Each row was made from one small tree. Brackets hold a mark, then the marks that hang from it, in the order of their numbers. Every link used is in the known rows. Write each row's tree.
Known rows:
(Q_313 (Q_731 (Q_944 (Q_654 Q_633) Q_754))): [ 3.729 -0.916  1.803  2.484  2.439 -1.458  1.236  0.449  1.839  1.584
 -2.876  2.197  1.814  1.392  0.693 -3.424 -2.720]
(Q_754 Q_873): [-2.482 -0.105 -2.082  1.370  0.099  2.025 -1.071  1.170 -2.312 -0.747
  2.105 -1.732  0.726 -0.930 -0.289  3.309  2.004]
(Q_654 Q_313 (Q_633 (Q_944 (Q_754 Q_873)))): [-0.393 -0.682  1.236  1.945 -2.662 -0.410  1.188  1.903 -0.741 -2.543
  2.571  2.951 -0.778 -5.382  1.674  1.023  2.750]
(Q_873 (Q_313 Q_731) Q_654): [-0.658  0.396  0.330 -1.033 -0.320  0.640 -0.344 -0.860  1.253  2.547
  0.299 -2.899 -0.264  3.472 -0.887  1.654 -0.821]
(Q_754 (Q_873 Q_313) (Q_944 Q_654)): [-5.035 -1.546 -6.230 -4.947  3.374  0.310 -3.584 -0.306  2.457 -1.945
 -0.769 -0.725 -0.156  3.807  0.897  0.629  2.014]
(Q_654 (Q_313 Q_731)): [ 0.907 -0.396  1.693  3.219 -1.591  0.206  0.929  0.500 -0.532  0.282
  2.070 -1.907  0.519 -0.403 -2.021  1.860 -0.048]
(Q_944 (Q_654 Q_633) (Q_754 Q_873)): [ 1.399 -2.171 -1.937  1.071  1.557 -0.211  0.223  0.977  0.932 -1.580
  0.517  1.040  0.110 -2.084  1.582 -1.263  0.242]
(Q_731 Q_313 (Q_944 Q_654 (Q_754 Q_873))): [-0.214 -0.019 -2.509 -1.022  4.820  0.727 -1.660  0.597  2.538  2.867
 -3.043  2.233 -0.503  0.169  3.601 -3.086 -1.642]
(Q_313 (Q_731 Q_944)): [-0.117  1.029  1.787  2.640  0.767  0.699  0.001  0.721 -1.206  2.412
 -1.299 -0.774  2.501  2.480 -1.089  1.167 -0.956]
(Q_731 Q_313 (Q_944 (Q_654 Q_633))): [ 0.003  1.181 -4.099  1.717  1.645  0.364  1.672  0.842  0.358  1.481
 -3.981  0.523 -0.253  1.705 -0.148 -4.162 -2.640]
(Q_944 Q_654): [-0.680 -0.722 -1.285 -0.098  0.176  1.195 -0.062  0.168 -1.386 -1.741
  0.119 -2.114 -0.106  0.639 -2.034  1.217  0.122]
(Q_654 Q_313): [ 0.750  0.688 -0.306  1.681 -3.646  0.934  0.717  0.714 -2.742 -1.130
  1.824 -1.798 -0.482 -2.278 -2.482  1.407  0.772]
(Q_944 (Q_654 Q_633) Q_754): [ 3.084 -1.284 -1.580  1.082  0.402 -0.221  1.898  1.376  0.171 -1.339
 -0.155 -0.321 -0.129 -1.202 -0.932 -2.212 -1.070]
(Q_754 Q_944): [-2.932  1.456 -2.756 -2.450 -0.129  0.771 -0.798  0.304 -2.471 -1.148
  2.183 -3.416  1.037  2.243 -2.917  2.453  1.753]
(Q_731 Q_313 (Q_944 (Q_654 Q_633) Q_754)): [ 2.726  0.691 -3.087  0.869  2.502 -0.190  1.818  1.476  1.910  2.391
 -3.919  1.646 -0.397  0.632  1.111 -5.742 -3.292]
(Q_731 Q_313 (Q_944 Q_654)): [-1.086  1.385 -3.138 -0.231  2.450  1.262 -0.191  0.348  0.294  2.067
 -3.699 -0.316 -0.545  2.386 -0.049 -2.282 -2.168]
(Q_944 Q_754): [ 2.091  0.073 -0.790  0.107 -0.370  1.224  0.724  2.083 -1.213  0.441
  1.551 -1.947  0.388 -1.114 -1.396  0.598 -0.097]
(Q_754 (Q_873 (Q_313 Q_731)) (Q_944 Q_654)): [-4.807 -2.827 -4.235 -3.360  5.332 -0.449 -3.356 -0.464  4.584 -0.362
 -0.548 -0.660  0.688  5.629  1.275  1.175  1.152]
(Q_654 Q_313 (Q_633 (Q_944 Q_754))): [ 1.336 -0.033  1.688  1.782 -4.083 -0.478  2.885  2.228 -1.413 -2.342
  1.962  1.634 -0.970 -4.315 -0.650  0.090  1.384]

Write each row's tree:
[ 0.082 -2.669 -2.375  0.165  3.369  0.524 -1.229  2.603  4.662  2.264
  0.131 -0.349  0.744  1.914  2.224  0.674 -0.125]
(Q_944 (Q_754 (Q_873 (Q_313 Q_731))))
[-0.503  0.212 -2.189 -0.981 -1.612 -1.643  0.444 -1.290 -0.997 -3.461
  0.992 -0.335 -0.373 -0.184 -2.093 -1.237  0.876]
(Q_754 (Q_944 (Q_654 Q_313 Q_633)))
[ 0.188  1.947  0.367 -3.458  0.129  0.608 -2.861 -1.059  1.028  3.321
 -2.273  1.873 -0.176  0.019  3.616 -1.104 -0.135]
(Q_731 (Q_944 (Q_754 (Q_873 Q_313 Q_654))))
[ 0.704 -0.177  2.132  1.754  3.087  0.190 -1.548  0.959  1.062  3.223
 -0.686  1.692  2.448  0.362  2.585  0.629 -0.407]
(Q_313 (Q_731 (Q_944 (Q_754 Q_873))))
[-0.124  0.271 -0.988 -3.492 -0.029  0.934 -2.157 -0.421  1.377  1.695
  0.755 -0.421 -1.280 -0.527  2.363  0.532  0.646]
(Q_944 (Q_754 (Q_873 Q_313 Q_654)))
[ 1.195  1.428  4.963  0.968 -3.093 -0.237  0.361 -2.901 -1.744  1.304
  2.878 -1.932 -0.636 -1.168 -1.359  2.290 -0.345]
(Q_873 (Q_654 (Q_313 Q_731)))
[ 0.044 -0.231  1.760  1.468  2.421  0.083 -0.683 -0.669  0.117  1.328
 -2.756  0.212  1.779  2.907 -0.316  0.148 -1.604]
(Q_313 (Q_731 (Q_944 Q_654)))
[ 3.758  0.577  2.098 -0.417 -0.864 -0.653 -0.503 -0.758 -0.338  0.312
 -2.495  2.651 -0.450 -2.319  0.624 -2.911 -1.322]
(Q_731 (Q_944 (Q_654 Q_313) Q_754))
[-3.951  1.565 -4.032 -3.964 -0.485 -0.417 -1.904 -1.750  0.013 -0.373
  1.093 -1.074 -0.294  2.246  0.807  0.512  2.147]
(Q_754 (Q_873 Q_313 (Q_654 Q_633)) Q_944)
[ 0.333 -1.118  2.911 -1.442 -1.746 -0.234  0.542  0.207 -0.031 -2.826
  0.794  1.674 -1.877 -3.413 -0.016  0.845  1.124]
(Q_633 (Q_944 (Q_654 Q_313) Q_754))
[-2.646  0.974  4.107 -2.841 -1.032  0.907 -1.445 -1.201 -1.989 -0.460
  3.354  0.698 -1.153 -3.121  2.354  4.226  2.726]
(Q_633 (Q_944 (Q_754 (Q_873 Q_654))))
[-0.908 -1.329  1.461 -1.983  0.616  0.563  0.217  1.016 -0.117 -2.262
  0.567  0.518 -0.908 -0.831 -0.190  1.553  0.947]
(Q_633 (Q_944 Q_654 Q_754))
[-1.819 -0.017 -3.596 -1.516  0.676 -0.741  0.275 -0.454 -1.174 -2.972
  0.558 -1.586  0.637  2.237 -2.251 -0.476  0.753]
(Q_754 (Q_944 (Q_654 Q_633)))
[-0.838  1.238  5.887  2.054 -4.374 -1.098  2.226 -1.888 -2.048 -0.874
  2.888  0.319 -0.861 -2.192 -0.688  2.815  1.043]
(Q_873 (Q_654 (Q_313 Q_731) (Q_633 Q_944)))
[ 1.866  2.395  2.058  1.545 -5.786 -0.352  1.822 -2.078 -3.856 -0.837
  2.379 -1.100 -1.219 -3.429 -1.805  0.151  0.256]
(Q_873 (Q_654 Q_313 Q_633))
[ 4.446 -1.154 -0.207  1.550 -1.859 -1.188  2.060  0.457  0.280 -1.940
  0.262  1.019 -1.128 -3.508 -0.684 -3.180 -0.987]
(Q_944 (Q_654 Q_313 Q_633) Q_754)
[-4.545  2.442  0.196 -4.436 -0.113  0.480 -3.232 -3.260 -3.194 -0.264
  3.640 -2.284  0.193  0.449  0.367  3.868  2.881]
(Q_754 (Q_873 Q_654) Q_944)
[ 4.908  0.520  1.185  1.548 -1.676 -1.505  1.244 -0.175 -0.141 -0.382
 -2.791  3.437 -0.059 -2.972  0.504 -4.825 -1.736]
(Q_731 (Q_944 (Q_654 Q_313 Q_633) Q_754))
[ 0.667  1.726  0.889  0.940 -0.907 -0.687  0.472 -1.007  0.752  3.447
 -2.971  0.179  0.964  3.513  0.271 -1.710 -2.055]
(Q_873 (Q_313 (Q_731 Q_944)) (Q_654 Q_633))
[ 0.369  0.247 -0.489  0.912 -1.001 -0.239  1.381 -0.276  1.312  1.823
 -0.070 -2.270  0.077  2.990 -0.944 -0.042 -1.208]
(Q_873 (Q_313 Q_731) (Q_654 Q_633))
[-2.053 -1.952  3.778  1.195 -0.506 -0.483  0.539 -0.448  0.482 -2.349
  1.108  0.617 -0.805 -0.345 -0.671  2.886  1.055]
(Q_633 (Q_944 (Q_654 (Q_313 Q_731))))
[ 1.083 -0.344  0.837  3.543  1.539 -0.816  1.012 -0.156  0.254  0.708
 -3.097  1.077  2.032  2.370 -0.452 -1.782 -1.927]
(Q_313 (Q_731 (Q_944 (Q_654 Q_633))))
[ 0.707 -2.384  4.603  0.039  0.342 -1.127  0.770 -0.019  2.051 -1.382
  1.145  1.837 -1.027 -1.501  0.545  1.282  0.177]
(Q_633 (Q_944 (Q_654 (Q_313 Q_731)) Q_754))
